Each row comes from the steps of one path. Every step used is in the known rows, and no mark comes twice. Write the path behind each row, first mark first.
Known rows:
K > Q > F: |  .07 |  .41 |  .09 |  .02 |  .10 |  .56 | -.28 | -.28 |  .24 | -.15 |  .30 |  .04 |  .21 | -.06 |  .00 |  .10 | -.13 |  .39 |  .06 |  .41 |
Y > V > K > Q: |  .22 |  .58 |  .13 | -.12 |  .10 |  .11 | -.30 | -.37 |  .00 |  .09 | -.07 | -.18 |  .17 |  .29 |  .35 | -.07 | -.09 |  .09 | -.11 |  .38 |
Z > A > Q > F > V: |  .24 | -.47 | -.03 |  .20 |  .12 |  .73 | -.33 |  .25 | -.34 | -.29 | -.03 |  .27 |  .20 |  .16 | -.23 |  .22 | -.16 |  .23 |  .09 |  .35 |
K > V > A > Z: |  .43 | -.30 |  .21 |  .14 |  .17 |  .21 |  .01 |  .14 | -.17 | -.08 |  .07 |  .00 |  .19 | -.19 |  .13 |  .10 | -.45 |  .02 |  .04 |  .14 |
Y > V > A: |  .39 | -.33 |  .28 | -.15 |  .07 |  .36 |  .40 |  .10 | -.31 | -.03 | -.20 |  .18 |  .31 |  .09 |  .36 | -.29 | -.42 |  .09 |  .02 |  .17 |
Y > V > K > Z > A > Q: |  .19 | -.08 |  .35 |  .56 |  .41 |  .31 | -.30 |  .20 | -.39 | -.02 | -.08 |  .05 |  .17 |  .13 |  .57 |  .14 | -.18 |  .19 |  .26 |  .26 |
Y > Q > K: |  .21 |  .32 |  .19 |  .33 |  .22 | -.23 |  .01 | -.17 |  .09 | -.05 | -.01 |  .34 |  .01 | -.08 | -.50 | -.12 | -.28 |  .39 |  .40 |  .69 |
A > Z: |  .29 | -.09 |  .20 |  .06 |  .21 |  .28 | -.18 |  .16 | -.06 | -.09 |  .27 |  .00 |  .07 | -.12 | -.04 |  .11 | -.36 |  .15 |  .13 |  .04 |
Y > V > A > Q: |  .29 | -.12 |  .44 |  .20 |  .21 |  .18 |  .12 |  .16 | -.39 |  .03 | -.06 |  .25 |  .31 | -.09 |  .38 | -.01 | -.41 |  .33 |  .27 |  .17 |
K > Z > A > Q: |  .13 | -.07 |  .34 |  .64 |  .41 |  .34 | -.33 |  .09 | -.37 | -.09 | -.05 |  .01 |  .19 |  .13 |  .50 |  .20 | -.11 |  .31 |  .26 |  .26 |
Y > Q > F > V > A > Z: |  .48 | -.42 |  .22 |  .13 |  .13 |  .42 |  .05 |  .35 | -.37 | -.19 |  .04 |  .39 |  .21 | -.15 | -.14 |  .15 | -.63 |  .11 |  .22 |  .27 |
F > V > A > Q > K > Z: |  .07 | -.14 |  .29 |  .39 |  .40 | -.02 | -.47 | -.13 |  .13 | -.23 | -.14 |  .14 | -.03 |  .02 |  .20 |  .28 | -.04 |  .25 |  .39 |  .48 |
Y > V > K > Z: |  .09 |  .02 |  .30 |  .04 |  .29 |  .15 | -.34 | -.02 |  .21 | -.10 |  .00 | -.19 | -.05 |  .18 |  .60 |  .02 | -.02 | -.13 |  .26 |  .34 |
Y > V > A > Z > K > Q: |  .14 |  .41 |  .01 |  .17 |  .23 |  .15 | -.18 | -.30 | -.20 |  .13 | -.08 | -.03 |  .09 |  .24 | -.03 |  .06 | -.06 |  .15 | -.29 |  .28 |
Q > A > Z > K > V: |  .13 |  .11 | -.16 |  .51 |  .23 |  .04 | -.24 | -.09 |  .11 |  .04 |  .13 | -.24 | -.09 | -.06 | -.50 |  .08 |  .12 | -.06 | -.28 |  .30 |
Y > V > A > Z > K: |  .23 | -.19 |  .03 |  .34 |  .34 |  .15 |  .24 |  .21 | -.25 |  .10 | -.02 |  .26 | -.01 |  .09 | -.11 | -.03 | -.09 |  .01 | -.13 |  .08 |
Z > K > V > A > Q: |  .23 | -.03 |  .29 |  .51 |  .26 |  .01 |  .08 |  .01 | -.28 |  .04 | -.09 |  .13 |  .25 | -.08 |  .31 |  .11 | -.16 |  .25 |  .16 |  .28 |
K > Z > A > Q > F: |  .09 | -.06 |  .25 |  .49 |  .32 |  .66 | -.26 |  .16 | -.03 | -.20 |  .28 |  .24 |  .20 | -.16 |  .25 |  .22 | -.20 |  .39 |  .33 |  .34 |
F > V: |  .24 | -.39 | -.07 | -.11 |  .03 |  .45 | -.24 |  .02 | -.25 | -.25 | -.17 |  .01 |  .13 |  .38 | -.27 |  .04 | -.03 |  .08 | -.04 |  .28 |
Y > Q > A > Z > K > V: |  .13 |  .23 | -.12 |  .58 |  .19 | -.03 | -.17 | -.06 |  .00 |  .07 |  .12 | -.18 | -.08 | -.08 | -.66 |  .06 |  .00 | -.06 | -.19 |  .46 |
Q > A > Z: |  .29 |  .08 |  .12 |  .35 |  .25 |  .29 | -.25 |  .19 |  .06 | -.17 |  .35 |  .19 |  .00 | -.24 | -.41 |  .12 | -.37 |  .21 |  .04 |  .01 |
Z > A: |  .29 | -.29 |  .07 |  .39 |  .25 |  .60 | -.01 |  .06 | -.40 | -.13 | -.15 |  .00 |  .25 |  .37 |  .33 | -.13 | -.08 |  .14 | -.09 |  .21 |

Which path is each row?
|  .21 |  .00 |  .18 |  .60 |  .43 | -.03 | -.19 | -.04 | -.05 | -.06 | -.05 |  .36 |  .10 | -.04 | -.05 |  .08 | -.13 |  .48 |  .27 |  .38 |	Z > A > Q > K
|  .21 | -.14 |  .03 |  .44 |  .36 |  .12 |  .23 |  .15 | -.21 |  .06 | -.01 |  .29 |  .00 |  .09 | -.03 |  .03 | -.02 |  .04 | -.08 |  .09 |	V > A > Z > K
|  .45 | -.17 |  .24 |  .28 |  .19 |  .03 |  .04 |  .14 | -.17 | -.05 |  .03 |  .17 |  .15 | -.27 | -.12 |  .09 | -.57 |  .09 |  .18 |  .36 |	Y > Q > K > V > A > Z
|  .44 | -.31 |  .29 |  .10 |  .21 |  .28 |  .11 |  .22 | -.21 | -.11 |  .07 |  .21 |  .20 | -.14 |  .23 |  .06 | -.50 |  .12 |  .15 |  .04 |	V > A > Z
|  .06 |  .56 | -.02 |  .26 |  .25 |  .10 | -.33 | -.41 | -.06 |  .09 |  .02 | -.11 |  .05 |  .26 | -.12 |  .14 |  .09 |  .21 | -.26 |  .31 |	A > Z > K > Q
|  .20 |  .68 |  .04 |  .42 |  .17 |  .14 | -.33 | -.32 |  .24 | -.13 |  .10 |  .15 |  .07 |  .07 | -.17 | -.01 | -.06 |  .26 | -.13 |  .30 |	V > K > Q > A
|  .31 |  .32 |  .10 |  .27 |  .24 |  .22 | -.38 |  .09 |  .04 | -.06 |  .28 |  .13 |  .00 | -.17 | -.31 |  .12 | -.41 |  .15 | -.08 |  .09 |	Y > V > K > Q > A > Z
|  .15 | -.08 |  .26 |  .42 |  .32 |  .61 | -.24 |  .28 | -.06 | -.13 |  .25 |  .27 |  .17 | -.16 |  .35 |  .16 | -.25 |  .27 |  .32 |  .33 |	Y > V > K > Z > A > Q > F
|  .11 |  .02 | -.03 |  .42 |  .36 |  .10 |  .03 |  .11 | -.10 |  .06 |  .12 |  .14 | -.09 |  .11 | -.24 |  .06 |  .08 |  .06 | -.08 |  .09 |	A > Z > K
|  .22 | -.07 |  .28 |  .57 |  .33 |  .34 | -.15 |  .13 | -.45 | -.04 | -.03 |  .11 |  .27 |  .11 |  .33 |  .10 | -.18 |  .37 |  .18 |  .19 |	Z > A > Q
|  .21 |  .62 |  .14 |  .01 |  .13 |  .05 | -.30 | -.46 |  .07 |  .02 | -.06 | -.16 |  .20 |  .30 |  .47 |  .02 |  .00 |  .14 | -.04 |  .40 |	V > K > Q
|  .05 | -.03 |  .36 |  .33 |  .41 | -.02 | -.39 | -.12 |  .19 | -.13 | -.06 |  .08 | -.04 | -.06 |  .26 |  .18 | -.11 |  .26 |  .39 |  .44 |	Y > V > A > Q > K > Z
|  .34 | -.39 |  .03 |  .11 |  .08 |  .50 |  .17 |  .00 | -.31 | -.20 | -.28 |  .40 |  .30 |  .23 |  .13 |  .04 | -.16 |  .13 | -.06 |  .36 |	Z > K > Q > F > V > A
|  .22 | -.21 |  .28 |  .63 |  .40 |  .33 | -.38 |  .19 | -.44 | -.12 | -.15 |  .09 |  .18 |  .22 |  .50 |  .25 | -.10 |  .19 |  .27 |  .30 |	F > V > K > Z > A > Q
|  .13 | -.12 | -.19 |  .02 |  .06 |  .60 | -.38 | -.09 | -.12 | -.23 | -.05 |  .14 |  .10 |  .29 | -.43 |  .19 |  .05 |  .17 | -.13 |  .44 |	Z > K > Q > F > V
|  .06 |  .11 | -.13 |  .34 |  .16 |  .03 | -.11 | -.24 |  .09 |  .07 |  .00 | -.36 | -.02 |  .13 | -.25 | -.02 |  .27 | -.06 | -.25 |  .39 |	Z > K > V
|  .28 | -.06 |  .44 |  .34 |  .24 |  .12 |  .13 |  .07 | -.32 | -.04 | -.05 |  .27 |  .34 | -.08 |  .49 |  .07 | -.32 |  .38 |  .35 |  .18 |	V > A > Q
|  .31 |  .37 |  .11 |  .36 |  .25 |  .18 | -.38 |  .02 |  .08 | -.11 |  .28 |  .16 |  .02 | -.17 | -.23 |  .18 | -.35 |  .18 | -.03 |  .11 |	V > K > Q > A > Z
|  .26 |  .35 |  .10 |  .34 |  .23 |  .26 | -.42 | -.03 |  .06 | -.13 |  .30 |  .10 |  .03 | -.17 | -.41 |  .18 | -.35 |  .27 | -.08 |  .11 |	K > Q > A > Z
|  .05 |  .68 | -.09 |  .57 |  .22 |  .17 | -.29 | -.37 |  .17 | -.08 |  .09 |  .15 |  .00 |  .13 | -.51 |  .01 |  .11 |  .32 | -.29 |  .29 |	Z > K > Q > A
